What can hang from each mark
madap: fifud zove
lolot: fifud
vetu: fifud toduf zove
zove: madap vetu
fifud: lazek lolot madap vetu
toduf: madap vetu

Every row comes from one small tree of marks. The marks that hang from a mark follow it in brackets, in alphabetical order. Every link used is in the known rows. Which tree was each row made from?
(in the rows, 128 means zero)
Known rows
fifud(vetu): [101 145 144 110 184  52 111  88 152 129 148 172  69 141 111 121  84 129
 134 143 147 116 144 125 131 141 147 150 150  90 131 127 149 153 129 108
 147 154 151 101  98  91 114 102 157 157 122 105 104 146 145]
toduf(madap vetu(fifud(lazek) zove)): [186 168 134 117 118  56 100  82 136 143 100  58 152 112  71 142 107 131
 133 117 163 109 144 102 123 150 149 182 151  96 122 114 117 170 142 141
 140 144 131 113  91  91 104 165 183 129 142 116 139 129 152]
zove(madap vetu): [101 122 137 121 193  50 109  80 179 158 167 110  73 125  95 117 103 147
 109  55 203 119 156  91 111 170  96 167 151  96  89 149 141 145 144 146
 111 168 144 110  91  85  78  94 122 124 125  90 119 126 158]
fifud(lazek): [100 147 141 115 169  50 102  92 151 116 141 131 110 137 116 131 113 142
 150  89 150 107 130 114 143 147 143 162 152  98 135 117 148 152 138 116
 143 143 157 122  89  90 153  95 154 150 116  96 129 154 149]
vetu(toduf(madap)): [141 141 132  96 141  50  98  73 140 138 129 134  65 133 107 137 112 120
 129 123 139 110 138  96 134 150 141 160 151 118 135 111 129 157 132 137
 147 180 166 103  95  79 106 100 160 137 120 113 136 134 150]
lolot(fifud(lazek madap(zove(vetu)))): [ 52 146 139 146 196  46 125 108 134 136 150 130 138 135 102 110 121 151
 102 100 171 126 129 134 132 137 132 161 148  90 119 116 150 151 108 123
 130 160 159 106  71 101 148  89 131 165 116 118 137 145 145]
madap(fifud(lazek) zove(vetu(toduf))): [ 79 169 145 124 146  44 121 107 143 145 137  81 135 122  80 132 130 134
 144 215 179 108 147 125 120 146  95 172 137 117 104 129 131 151 108 114
 109 157 165 124  92  88 133  90 117 128 105 115 134 136 148]
fifud(madap vetu): [133 139 140 118 198  54 115  93 132 125 131 192  84 140  96 126  85 134
 124 172 141 114 137 130 134 139 149 144 153  86 126 117 155 148 104  96
 140 142 151 112  83  98 114 112 161 162 120 110 121 143 145]
fifud(vetu(zove)): [105 152 149 114 177  54 106  90 164 138 132 160  83 140 103 120  89 138
 137 166 158 118 142 115 119 129 138 161 149  92 144 129 146 155 128 116
 128 155 154  96  99  92 121 117 165 146 114 133  99 149 151]
vetu(fifud(madap) toduf): [135 138 141 120 132  60 106  92 128 126 114 102  93 134  78 153 114 114
 123 171 145 115 107 122 152 143 114 144 152 132 132  99 150 151  97 122
 132 156 161 104  87 100 104 116 185 148 104 123 131 142 143]
zove(madap(fifud) vetu): [ 75 134 136 129 183  44 119  91 171 163 151  89  93 122  94 122 110 138
 110 100 209 119 161  92 123 168  89 169 148 101  83 135 137 145 134 150
 107 161 148 114  91  83  65  95 125 123 125  95 127 125 157]
lolot(fifud(vetu)): [ 30 143 140 137 197  47 122  99 146 140 156 155  93 144 129 104  94 133
  98  95 160 134 138 133 141 133 146 150 149  88 131 116 153 154 123 129
 150 171 158  81  88  93 117  91 156 175 127 122 109 146 141]
fifud(lazek lolot madap vetu): [227 146 126 128 190  55 118 103 124  97 115 219 110 133  74 145  90 135
 139 120 143 110 126 139 150 133 141 162 154  80 141 100 157 140 108  72
 135 117 159 111  81 121 161 111 170 163 105  84 108 164 130]
madap(fifud(lolot) zove(vetu(toduf))): [ 92 169 126 122 143  37 136 111 150 148 137  93 119 118  73 141 121 118
 132 204 177 119 161 136 113 145  96 171 138 112 110 136 133 151  77 107
 110 170 165 114  99  97 108  81 121 128 103 113 108 129 140]
fifud(lazek madap(zove) vetu): [169 154 152 127 194  54 109 102 129 114 130 192 128 135  74 126 100 152
 141 198 145 103 127 142 124 133 142 156 148  89 121 119 148 147 119  85
 122 130 153 124  77 105 168 113 143 157 108 110 136 159 145]
zove(madap(fifud)): [ 74 142 138 124 177  35 112  99 170 148 134 113 109 131 114 129 117 134
 120 129 178 121 153 100 135 157 125 160 151 106  99 120 137 149 131 151
 115 162 154 117  94  79  84  92 158 136 126 116 138 137 154]
vetu(fifud(lazek lolot) toduf): [179 145 135 122 116  61 104  96 139 110 114 105 100 131  72 164 115 111
 139 111 149 113 103 127 160 141 107 159 151 130 144  98 148 147 116 113
 134 149 167  97  97 109 135 109 190 146  96 101 110 157 133]
toduf(madap(fifud(lolot)) vetu(zove)): [173 176 114 111 120  43 119  89 135 153  89  81 148 107  84 143 107 121
 130 141 163 115 174 101 121 149 154 189 148  88 124 110 113 168 114 138
 139 156 143 112  97  85  85 147 179 126 146 121 130 118 148]
toduf(madap(fifud(lazek)) vetu(zove)): [164 174 127 114 122  48 109  86 131 149  89  72 161 109  89 137 114 131
 137 147 164 106 166  93 126 150 152 190 147  92 121 106 112 167 135 144
 139 147 142 120  91  79 102 153 174 126 147 120 147 123 154]
lolot(fifud): [  4 143 134 135 188  41 123 102 151 142 157 123 105 143 136 108 109 133
  99  71 162 136 139 126 140 137 149 152 151  94 131 118 151 157 114 139
 150 179 160  90  87  89 117  80 153 169 127 122 119 140 143]
madap(zove(vetu)): [ 58 154 141 112 174  42 119  97 166 150 172 104 101 128  87 118 113 142
 130 154 172 117 156 130  90 152 119 163 144  97 105 165 138 157 104 113
 119 172 147 121  94  91 119  82  99 132 113 109 116 127 152]
zove(madap vetu(fifud toduf)): [133 119 143 126 161  61 104  78 171 156 151  82  73 124  70 133 109 133
 104  85 201 116 132  93 123 167  72 163 150 121  91 134 139 144 144 152
 103 171 149  98  92  91  69 110 144 124 114  96 119 129 154]
zove(madap(fifud(lazek)) vetu(toduf)): [133 127 140 126 165  54 109  84 160 155 134  98  93 120  87 130 119 138
 118 107 203 110 147  81 134 165  74 175 146 117  91 120 135 139 148 150
  99 163 162 109  90  83  87 101 139 120 114  96 133 131 155]
madap(fifud(lazek lolot)): [ 97 166 125 126 155  37 126 114 141 119 117 113 128 128 109 149 116 119
 148 135 157 117 145 125 160 142 131 166 148 102 134 100 144 149 103 110
 140 137 165 120  96  98 127  88 166 148 113  99 120 151 137]
lolot(fifud(madap vetu)): [ 53 139 138 142 208  48 127 102 132 136 143 171 107 142 119 107  94 136
  93 118 156 133 134 135 143 131 148 146 151  85 128 108 157 151 106 121
 145 162 157  89  78  98 118  98 159 178 125 124 121 143 141]

Which tree is each row?
[ 82 141 142 147 206  52 120 104 127 125 138 173 121 142 115 110 101 144
 103 102 159 124 122 132 154 130 145 153 151  86 132  98 157 148 122 117
 141 150 160  94  73 103 145 102 160 179 120 117 129 154 140] -> lolot(fifud(lazek madap vetu))
[190 144 118 125 176  46 119 106 129 102 116 173 127 129  85 151 112 136
 139  82 144 112 128 130 149 140 143 166 156  87 143 103 155 143  94  87
 136 127 160 124  79 116 160  98 164 153 105  88 124 157 135] -> fifud(lazek lolot madap)
[178 158 130 115 112  48 109  93 141 132 123  94  92 124  64 160 118 108
 125 149 147 119 121 130 132 144 118 160 149 128 128 112 126 158 108 120
 133 168 158  98  99 105 107 110 167 137 104 111 118 142 136] -> vetu(fifud(lolot) toduf(madap(zove)))
[112 154 139 129 164  41 107 103 177 146 112 108 130 127  98 133 123 145
 131 139 185 122 142  95 121 136 118 182 151 103 134 119 137 152 126 146
  97 156 160 109  97  94 119 111 171 123 110 145 120 148 157] -> vetu(zove(madap(fifud(lazek lolot))))
[ 51 150 139 145 194  43 122 111 134 132 144 139 145 138 114 111 122 149
 104 112 162 127 126 137 136 133 145 157 149  93 125 112 151 152 106 123
 132 162 161 106  72  99 155  88 143 168 116 126 142 149 144] -> lolot(fifud(lazek madap(zove)))
[131 140 145 128 173  47 105  94 158 139 123 140 111 132 104 131 112 136
 129 144 175 112 141 101 144 151 117 164 149 108 104 106 138 143 151 142
 109 154 160 109  93  82 105 104 170 138 120 113 137 147 151] -> zove(madap(fifud(lazek vetu(toduf))))
[138 154 144 113 117  51 101  87 139 139 129  80  91 128  75 149 120 116
 127 174 149 115 118 123 130 146 121 154 148 133 120 114 126 161 122 133
 132 171 154 103  96  92 103 114 163 138 110 121 136 139 145] -> vetu(fifud toduf(madap(zove)))
[ 81 142 145 137 183  57 111  95 138 128 139 164 102 144 121 111 102 135
 110  92 160 123 122 125 153 130 135 157 148 100 138 100 152 148 141 127
 145 166 170  79  85  94 146  98 165 174 116 120 117 156 140] -> lolot(fifud(lazek vetu(toduf)))
[160 160 139 142 144  52 111 113 148 119 100  91 147 125  62 155 122 137
 135 146 170 120 105 128 140 125 114 171 154 106 151 106 149 154  94 107
 111 124 152 111  87 125 143 132 190 139  93 132 113 164 144] -> vetu(fifud(lazek lolot madap) zove)
[ 23 147 135 140 197  39 129 110 140 144 151 135 130 139 115 109 117 140
  93 124 160 134 136 139 127 134 149 151 150  92 122 121 150 155  91 128
 135 174 158 102  76  97 127  84 141 167 122 133 134 137 144] -> lolot(fifud(madap(zove)))
[167 153 125 118 128  61 115  93 136 121 115  87 145 118  76 150  97 117
 137  80 155 112 143 127 141 154 140 167 151  96 124 119 145 157 115 115
 146 142 140 111  95  99 114 134 188 148 133  89 113 132 137] -> toduf(vetu(fifud(lazek lolot)))
[ 90 160 141 122 159  46 121 104 159 139 164  88 115 125  67 131 115 138
 133 143 175 117 141 143 102 149 106 165 144 103 107 157 139 156 104 105
 116 159 145 119  94 104 130  90 113 134 105 101 110 137 145] -> madap(zove(vetu(fifud(lazek lolot))))
[ 45 142 145 143 198  47 117 100 160 150 145 149 106 141 124 101 100 143
  94 105 177 135 137 118 130 129 136 161 149  89 132 117 148 153 131 144
 126 174 158  78  90  93 116 103 164 162 123 142 108 147 148] -> lolot(fifud(vetu(zove(madap))))
[206 162 120 114 119  53 111  84 127 129 112  82 138 111  69 151  98 119
 132  74 150 110 148 118 136 160 154 174 152  91 115 112 122 165 133 124
 157 143 131 115  92  95 101 148 177 141 144  83 132 128 139] -> toduf(madap vetu(fifud(lazek lolot)))
[134 113 137 115 174  58 103  73 172 158 154 117  63 126  86 122 110 141
 108  70 196 114 148  82 114 168  85 169 150 112  96 140 139 141 147 151
 104 181 156 101  91  81  80  97 132 120 118  96 120 124 158] -> zove(madap vetu(toduf))
[146 141 128 115 139  57 114  80 143 144 145  84  64 121  70 145 103 117
 117  86 174 118 136 111 132 158  92 165 149 114 117 127 135 152 117 121
 137 162 151  97  94 102  81 109 138 132 112  84 105 131 141] -> zove(vetu(fifud(lolot) toduf(madap)))
[145 174 124 111 124  45 114  86 135 157  94  70 148 110  93 136 109 127
 130 158 163 111 174  93 120 151 155 184 148  91 119 111 112 169 124 147
 140 157 141 116  95  77  84 150 173 126 150 127 142 116 154] -> toduf(madap(fifud) vetu(zove))
[139 140 132 125 171  42 115  97 163 141 124 150  96 129  99 136 106 125
 119 134 176 119 151 107 137 150 117 164 149 106 108 111 139 143 131 138
 110 164 160 101  98  88  88  98 173 138 118 112 120 140 145] -> zove(madap(fifud(lolot vetu(toduf))))
[123 146 150 119 185  53 102  89 173 142 132 163  86 137  99 117  94 143
 128 156 169 118 142 108 114 135 131 164 150  93 130 130 143 152 141 128
 114 159 152  96  99  91 113 119 167 140 115 134 105 149 155] -> fifud(vetu(zove(madap)))
[203 153 152 113 154  64  87  79 146 125 108 170  93 135  88 131 103 143
 148 156 154 100 121 101 134 129 129 176 147 106 151 102 133 150 163 119
 126 146 166  95  93  92 156 134 175 140 106 126 122 162 152] -> fifud(lazek vetu(toduf(madap) zove))
[139 144 149 119 123  63  96  89 140 116 119  89 101 134  84 152 118 120
 140 135 148 109 101 117 158 143 109 154 150 135 137  99 146 150 131 125
 135 152 164 101  94  97 132 114 185 146 101 112 127 155 143] -> vetu(fifud(lazek) toduf)
[125 148 128 131 156  46 123 109 139 118 127 103 110 129  77 156 106 116
 123 123 149 126 120 142 147 144 129 147 155 105 129 112 154 153  80 102
 139 137 146 113  88 117 105 106 176 155 109 101 112 147 134] -> vetu(fifud(lolot madap))
[225 157 132 131 188  51 121 109 128 104 122 215 129 130  57 142  99 142
 140 162 145 108 130 152 127 130 137 166 149  82 132 116 151 142  99  66
 120 127 157 118  81 122 173 107 152 158  98  96 112 161 131] -> fifud(lazek lolot madap(zove) vetu)
[ 81 176 134 113 154  25 118 100 147 150 139  98 115 124 104 132 122 129
 132 190 153 117 161 121 116 150 152 164 145 101 105 126 114 166 115 130
 139 164 148 127  93  82 100  95 126 135 129 116 148 132 150] -> toduf(madap(fifud zove))
[194 151 130 119 175  54 113  98 147 102 130 199  94 135  89 142  88 130
 150  87 147 111 133 135 146 136 138 166 150  83 146 113 152 144 132  84
 142 132 160 100  96 111 160 102 168 158 107  82  90 165 130] -> fifud(lazek lolot vetu)
[118 163 139 114 157  39 110  89 149 147 157  91 103 122  81 129 116 140
 128 130 165 112 146 122 107 156 135 168 147  98 103 139 118 164 133 124
 137 159 139 123  89  92 112 105 112 132 123  97 138 135 151] -> toduf(madap(zove(vetu(fifud(lazek)))))
[152 150 132 135 153  51 117 110 134 107 121 110 128 129  72 159 110 124
 133 112 151 118 110 143 157 142 126 154 155 104 132 104 154 150  96  98
 137 123 149 117  84 119 133 111 178 156 104  93 120 158 134] -> vetu(fifud(lazek lolot madap))
[143 137 134 121 141  64 113  86 146 131 141  86  80 125  68 146 105 121
 128  81 179 114 125 113 140 154  83 164 148 116 124 123 147 146 119 113
 131 152 157 101  93 105 108 105 146 136 102  83 100 140 141] -> zove(vetu(fifud(lazek lolot) toduf))
[139 128 127 125 163  50 118  87 164 157 136 108  82 118  82 135 112 127
 108 100 202 118 156  90 128 164  75 174 147 114  95 124 136 139 128 144
 101 172 161 101  94  87  70  94 141 120 115  95 115 126 149] -> zove(madap(fifud(lolot)) vetu(toduf))
